Each row was made from one path, in order. Every step used is in the known rows, and no mark comes twice. Write each row's path.
Known rows:
c/v: [-0.09 -0.01  0.00  0.05  0.00 -0.05  0.01 -0.06 -0.01 -0.06 -0.01  0.03
  0.01 -0.15 -0.08  0.03 -0.07  0.07  0.15  0.00  0.00 -0.06 -0.07  0.05
  0.06  0.05 -0.17 -0.19]
v/w/n: [-0.05  0.04  0.03  0.07  0.06  0.03 -0.02 -0.01  0.01  0.01 -0.08 -0.01
 -0.03  0.00 -0.14 -0.02 -0.01  0.00  0.03  0.02 -0.01  0.03 -0.01 -0.04
 -0.04 -0.02  0.17 -0.13]
c/l/r/z/w/n/k/x: [ 0.07  0.04 -0.08 -0.07  0.03  0.04  0.01 -0.06  0.11  0.03  0.08 -0.09
 -0.07 -0.06  0.16  0.06  0.12  0.03 -0.18  0.06  0.01 -0.02  0.11  0.11
 -0.11 -0.08  0.17  0.02]
x/k: [-0.08  0.12 -0.07  0.13  0.06 -0.07  0.04 -0.03 -0.09 -0.06  0.02  0.09
 -0.01 -0.18  0.02 -0.03 -0.14  0.05  0.14 -0.03 -0.04 -0.02 -0.01 -0.03
  0.00  0.04 -0.10 -0.11]
k/r/l/c/v/w/n: [ 0.05 -0.12  0.14  0.05 -0.04  0.13  0.04  0.18  0.04  0.20 -0.04 -0.03
  0.01 -0.02 -0.17  0.10  0.01 -0.08 -0.38  0.01  0.12  0.00 -0.03  0.13
 -0.01 -0.06 -0.12 -0.01]
c/l/r/k/x: [ 0.08 -0.03 -0.08  0.01 -0.07 -0.02  0.16 -0.14  0.03  0.01  0.12 -0.02
 -0.11  0.60  0.16  0.10  0.11  0.11  0.05  0.08  0.00 -0.03 -0.02 -0.03
 -0.05  0.12 -0.29  0.02]
x/k/n: [ 0.01  0.14 -0.09  0.05  0.07 -0.10  0.00 -0.04 -0.18 -0.13  0.06  0.08
 -0.03 -0.07  0.11  0.03 -0.10  0.01  0.14 -0.05 -0.06 -0.03 -0.02 -0.04
 -0.02  0.02  0.01 -0.06]
x/k/r/z: [ 0.04  0.09 -0.04  0.04  0.09  0.00  0.00  0.16 -0.07 -0.06  0.01  0.03
  0.03  0.07  0.09 -0.07 -0.04  0.01  0.23 -0.05 -0.01  0.02  0.00 -0.12
  0.06 -0.02 -0.15  0.01]
c/v/w/n/k/r: [-0.08 -0.09  0.10  0.02  0.07  0.09 -0.05  0.13  0.03  0.05 -0.06 -0.02
  0.02 -0.12 -0.14  0.06  0.09  0.03 -0.10 -0.02 -0.05  0.00  0.01  0.10
 -0.06  0.00  0.10 -0.06]
r/l/c: [-0.06  0.00  0.00  0.07 -0.07 -0.03  0.07  0.01 -0.02  0.05  0.00  0.03
  0.02 -0.20 -0.05  0.00 -0.09 -0.07 -0.18 -0.01  0.07 -0.04 -0.04  0.09
  0.06 -0.02 -0.15 -0.06]
c/l/r/z/w/n: [ 0.14  0.08 -0.05 -0.04 -0.04  0.07  0.02 -0.15  0.12 -0.01  0.00 -0.07
 -0.05 -0.02 -0.01 -0.01 -0.02  0.04 -0.08  0.07  0.05  0.01  0.03 -0.07
  0.00 -0.07  0.07  0.15]
w/n/k/r/z: [-0.07  0.01  0.00 -0.02  0.08  0.06 -0.06  0.20  0.03 -0.05 -0.03 -0.02
  0.06  0.02 -0.01 -0.08  0.07  0.01  0.05 -0.01 -0.05  0.00  0.04 -0.03
  0.03 -0.04  0.16  0.03]
c/l/r/z/w: [ 0.13  0.06 -0.05 -0.07 -0.03  0.00  0.02 -0.21  0.09 -0.07  0.01 -0.05
 -0.04 -0.09  0.07 -0.01 -0.01  0.04  0.10  0.04  0.05  0.02 -0.02 -0.07
  0.05 -0.05 -0.09  0.13]
c/l/r/k: [ 0.06 -0.02 -0.05  0.02 -0.11  0.01  0.12 -0.21  0.04 -0.05  0.07  0.01
 -0.08  0.41  0.02  0.04  0.02  0.12  0.10  0.05 -0.02 -0.01 -0.05 -0.11
  0.02  0.13 -0.26  0.15]
d/x: [-0.13  0.07 -0.04  0.06 -0.01 -0.10  0.05 -0.08 -0.03 -0.01 -0.10  0.04
  0.04  0.22 -0.03 -0.12 -0.01 -0.02  0.28 -0.03 -0.05  0.01 -0.06 -0.06
  0.11  0.05 -0.10 -0.08]
z/r/l/c/v/w/n/k: [-0.15 -0.13  0.14  0.02 -0.05  0.10 -0.04  0.01  0.03  0.12 -0.04 -0.05
  0.01 -0.59 -0.15  0.18  0.00 -0.14 -0.55 -0.07  0.06 -0.05  0.05  0.34
 -0.18  0.01 -0.02 -0.08]
w/n/k: [-0.18  0.04 -0.04  0.07  0.04  0.00 -0.02  0.02  0.00 -0.05 -0.02  0.03
  0.02 -0.22 -0.08 -0.03 -0.03  0.04 -0.04  0.00 -0.08 -0.04  0.04  0.06
 -0.04  0.02  0.22 -0.10]
x/k/n/w: [ 0.06  0.14 -0.08  0.00 -0.01 -0.15 -0.04 -0.04 -0.16 -0.11  0.16  0.10
 -0.02 -0.11  0.13 -0.02 -0.14  0.06  0.19  0.02 -0.10  0.00 -0.01 -0.13
 -0.05  0.08  0.17 -0.04]
l/c/v/w: [-0.07 -0.01  0.08  0.06 -0.02  0.00  0.01 -0.01 -0.01  0.03  0.02  0.00
  0.00 -0.38 -0.08  0.07 -0.01 -0.01  0.01 -0.04  0.04 -0.06 -0.03  0.13
 -0.06 -0.02 -0.24 -0.12]
r/k: [-0.03 -0.01 -0.03  0.02 -0.03 -0.04  0.02 -0.06  0.00 -0.05 -0.03  0.02
  0.00  0.30 -0.02 -0.05 -0.04  0.07  0.24 -0.01 -0.02  0.00 -0.03 -0.12
  0.06  0.08 -0.05  0.02]
l/r/k/x: [ 0.06 -0.07 -0.07  0.00 -0.09 -0.03  0.10 -0.10  0.01  0.04  0.09 -0.02
 -0.08  0.59  0.17  0.04  0.07  0.08  0.08  0.03  0.02 -0.03  0.01 -0.03
  0.01  0.04 -0.16 -0.10]
l/r/k: [ 0.05 -0.06 -0.03  0.00 -0.13  0.00  0.07 -0.15  0.02 -0.01  0.03  0.01
 -0.05  0.33  0.04 -0.02 -0.03  0.10  0.12  0.01  0.00  0.00 -0.02 -0.11
  0.09  0.05 -0.12  0.06]
r/z: [-0.03  0.06 -0.03  0.01  0.05 -0.04 -0.04  0.01  0.01 -0.11 -0.01  0.00
  0.02 -0.05  0.03 -0.08 -0.03  0.00  0.29 -0.02  0.00  0.00 -0.04 -0.10
  0.07 -0.03 -0.03 -0.11]
k/n/w/v: [ 0.04  0.03 -0.05 -0.10 -0.02 -0.19 -0.09 -0.10 -0.13 -0.08  0.09  0.08
  0.02  0.01  0.05 -0.08 -0.03 -0.05  0.22  0.12 -0.07  0.01 -0.01 -0.16
 -0.02  0.08  0.26 -0.09]
c/l/r/z: [ 0.07  0.06 -0.04  0.01 -0.02  0.01  0.08 -0.13  0.05 -0.10  0.08 -0.02
 -0.06  0.01  0.07  0.01  0.03  0.04  0.17  0.04  0.01  0.00 -0.06 -0.10
  0.04  0.02 -0.24  0.05]

Write each row's path:
[-0.10 -0.05  0.01  0.03 -0.04 -0.06  0.02 -0.14 -0.03 -0.05 -0.12 -0.01
  0.02 -0.03 -0.05  0.06 -0.09 -0.10 -0.16 -0.03  0.06  0.02 -0.06  0.08
  0.03  0.07 -0.10 -0.13]
z/r/l
[ 0.05  0.02 -0.05 -0.07 -0.01 -0.08 -0.03 -0.07 -0.09 -0.12  0.02  0.02
 -0.02  0.42  0.08 -0.01 -0.02  0.03  0.23 -0.04 -0.03  0.00 -0.04 -0.12
  0.04  0.05  0.06  0.06]
r/k/n
[-0.02 -0.17  0.14  0.00  0.04  0.11 -0.04  0.16  0.05  0.14 -0.08 -0.02
  0.01 -0.09 -0.16  0.09  0.06 -0.06 -0.31 -0.02  0.01  0.06 -0.03  0.12
 -0.03 -0.03  0.13 -0.05]
c/v/w/n/k/r/l
[-0.05 -0.17  0.15  0.00 -0.02  0.07  0.00  0.14  0.00  0.14 -0.01  0.00
  0.03 -0.36 -0.06  0.10  0.08 -0.10 -0.29 -0.06  0.04  0.00 -0.03  0.22
 -0.03 -0.03 -0.16  0.02]
n/k/r/l/c/v/w
[ 0.11 -0.03 -0.03 -0.15 -0.07 -0.16 -0.11 -0.10 -0.10 -0.04  0.10  0.07
  0.01  0.33  0.07 -0.10 -0.01 -0.02  0.26  0.10 -0.07  0.04  0.02 -0.24
 -0.02  0.12  0.27  0.06]
r/k/n/w/v
[-0.06 -0.08  0.10  0.04  0.00  0.10  0.01  0.20  0.00  0.16 -0.03 -0.01
  0.03 -0.16 -0.11  0.03  0.08 -0.11 -0.41 -0.02  0.03  0.02  0.02  0.13
 -0.06 -0.07  0.11  0.08]
v/w/n/k/r/l/c
[-0.13  0.00  0.00  0.05  0.12  0.01 -0.03  0.08  0.00  0.04  0.01 -0.03
 -0.04 -0.03  0.03  0.05  0.15 -0.01 -0.09  0.00 -0.05  0.00  0.07  0.13
 -0.18 -0.03  0.27 -0.25]
v/w/n/k/x
[ 0.20  0.00 -0.05 -0.11 -0.17 -0.06  0.05 -0.21 -0.03 -0.08  0.21  0.03
 -0.10  0.42  0.13  0.05  0.01  0.12  0.16  0.11 -0.07  0.02 -0.05 -0.21
 -0.02  0.16  0.01  0.24]
c/l/r/k/n/w
[-0.05 -0.11  0.13  0.04 -0.08  0.09  0.00 -0.01  0.04  0.13 -0.08 -0.07
  0.00 -0.35 -0.17  0.17 -0.06 -0.13 -0.48 -0.02  0.13 -0.03  0.00  0.25
 -0.12  0.00 -0.13 -0.13]
z/r/l/c/v/w/n
[ 0.05  0.06 -0.04 -0.07 -0.02  0.07 -0.02 -0.12  0.13 -0.03  0.03 -0.05
 -0.04 -0.27  0.03  0.01  0.03  0.05 -0.12  0.03 -0.01 -0.01  0.08  0.03
 -0.05 -0.07  0.19  0.18]
c/l/r/z/w/n/k
[-0.03 -0.05  0.13 -0.01  0.05  0.15 -0.08  0.26  0.05  0.09  0.02 -0.06
  0.04 -0.34 -0.06  0.03  0.12 -0.04 -0.12 -0.05  0.02 -0.04  0.06  0.15
 -0.09 -0.10 -0.03  0.03]
l/c/v/w/n/k/r/z
[ 0.15  0.03 -0.04 -0.10 -0.02 -0.04 -0.01 -0.23  0.06 -0.02 -0.01 -0.02
 -0.01 -0.12  0.04 -0.07  0.02 -0.06  0.06  0.09  0.05  0.02  0.04 -0.09
  0.02 -0.04 -0.04  0.11]
c/l/r/z/w/v
[ 0.11  0.11 -0.05 -0.01  0.08  0.06 -0.07  0.14  0.01  0.02 -0.06 -0.02
  0.03  0.05  0.02 -0.10 -0.10  0.02 -0.01 -0.02  0.04  0.04  0.09 -0.08
  0.03 -0.11  0.16  0.11]
x/k/r/z/w/n
[-0.08 -0.01  0.00 -0.03  0.08 -0.01 -0.05  0.14 -0.01 -0.09 -0.02  0.00
  0.07 -0.05  0.06 -0.08  0.08 -0.01  0.21 -0.05 -0.06  0.01  0.00 -0.04
  0.06 -0.02  0.01  0.03]
n/k/r/z
[-0.01  0.00 -0.01 -0.11  0.08 -0.02 -0.11  0.07  0.03 -0.06 -0.08 -0.03
  0.08 -0.14  0.07 -0.11  0.04 -0.01  0.13 -0.06 -0.01  0.03  0.04  0.00
  0.08 -0.09  0.17  0.11]
n/k/r/z/w
[ 0.08 -0.05  0.11  0.11 -0.02  0.14  0.05  0.23 -0.02  0.22  0.02  0.01
 -0.01 -0.19 -0.11  0.11 -0.06 -0.07 -0.43 -0.02  0.09  0.00  0.01  0.15
 -0.07 -0.05 -0.18  0.01]
x/k/r/l/c/v/w/n
[ 0.01  0.03  0.00 -0.02  0.06 -0.01 -0.01  0.12  0.00 -0.08 -0.05 -0.02
  0.05  0.23  0.04 -0.09  0.02  0.00  0.27 -0.01  0.01  0.03 -0.05 -0.13
  0.12 -0.03 -0.12 -0.01]
k/r/z
[-0.07  0.01 -0.03 -0.03  0.04  0.02 -0.05  0.04  0.03  0.02 -0.11 -0.01
  0.06 -0.02 -0.08 -0.06 -0.01  0.04 -0.14 -0.01 -0.03  0.00  0.07  0.07
  0.04 -0.05  0.31  0.07]
z/w/n/k/r
[-0.09 -0.09  0.02  0.01  0.02 -0.02  0.02  0.09 -0.02  0.02 -0.06  0.05
  0.06  0.02 -0.03 -0.01  0.02 -0.05 -0.13 -0.03 -0.02  0.04 -0.05  0.05
  0.09  0.02  0.03  0.00]
n/k/r/l
[ 0.09  0.11 -0.03 -0.03  0.06 -0.04 -0.03  0.08 -0.04  0.05 -0.11  0.01
  0.07  0.21  0.11 -0.19 -0.04 -0.04  0.25 -0.09  0.00  0.08  0.04 -0.11
  0.12 -0.07 -0.04  0.16]
d/x/k/r/z/w
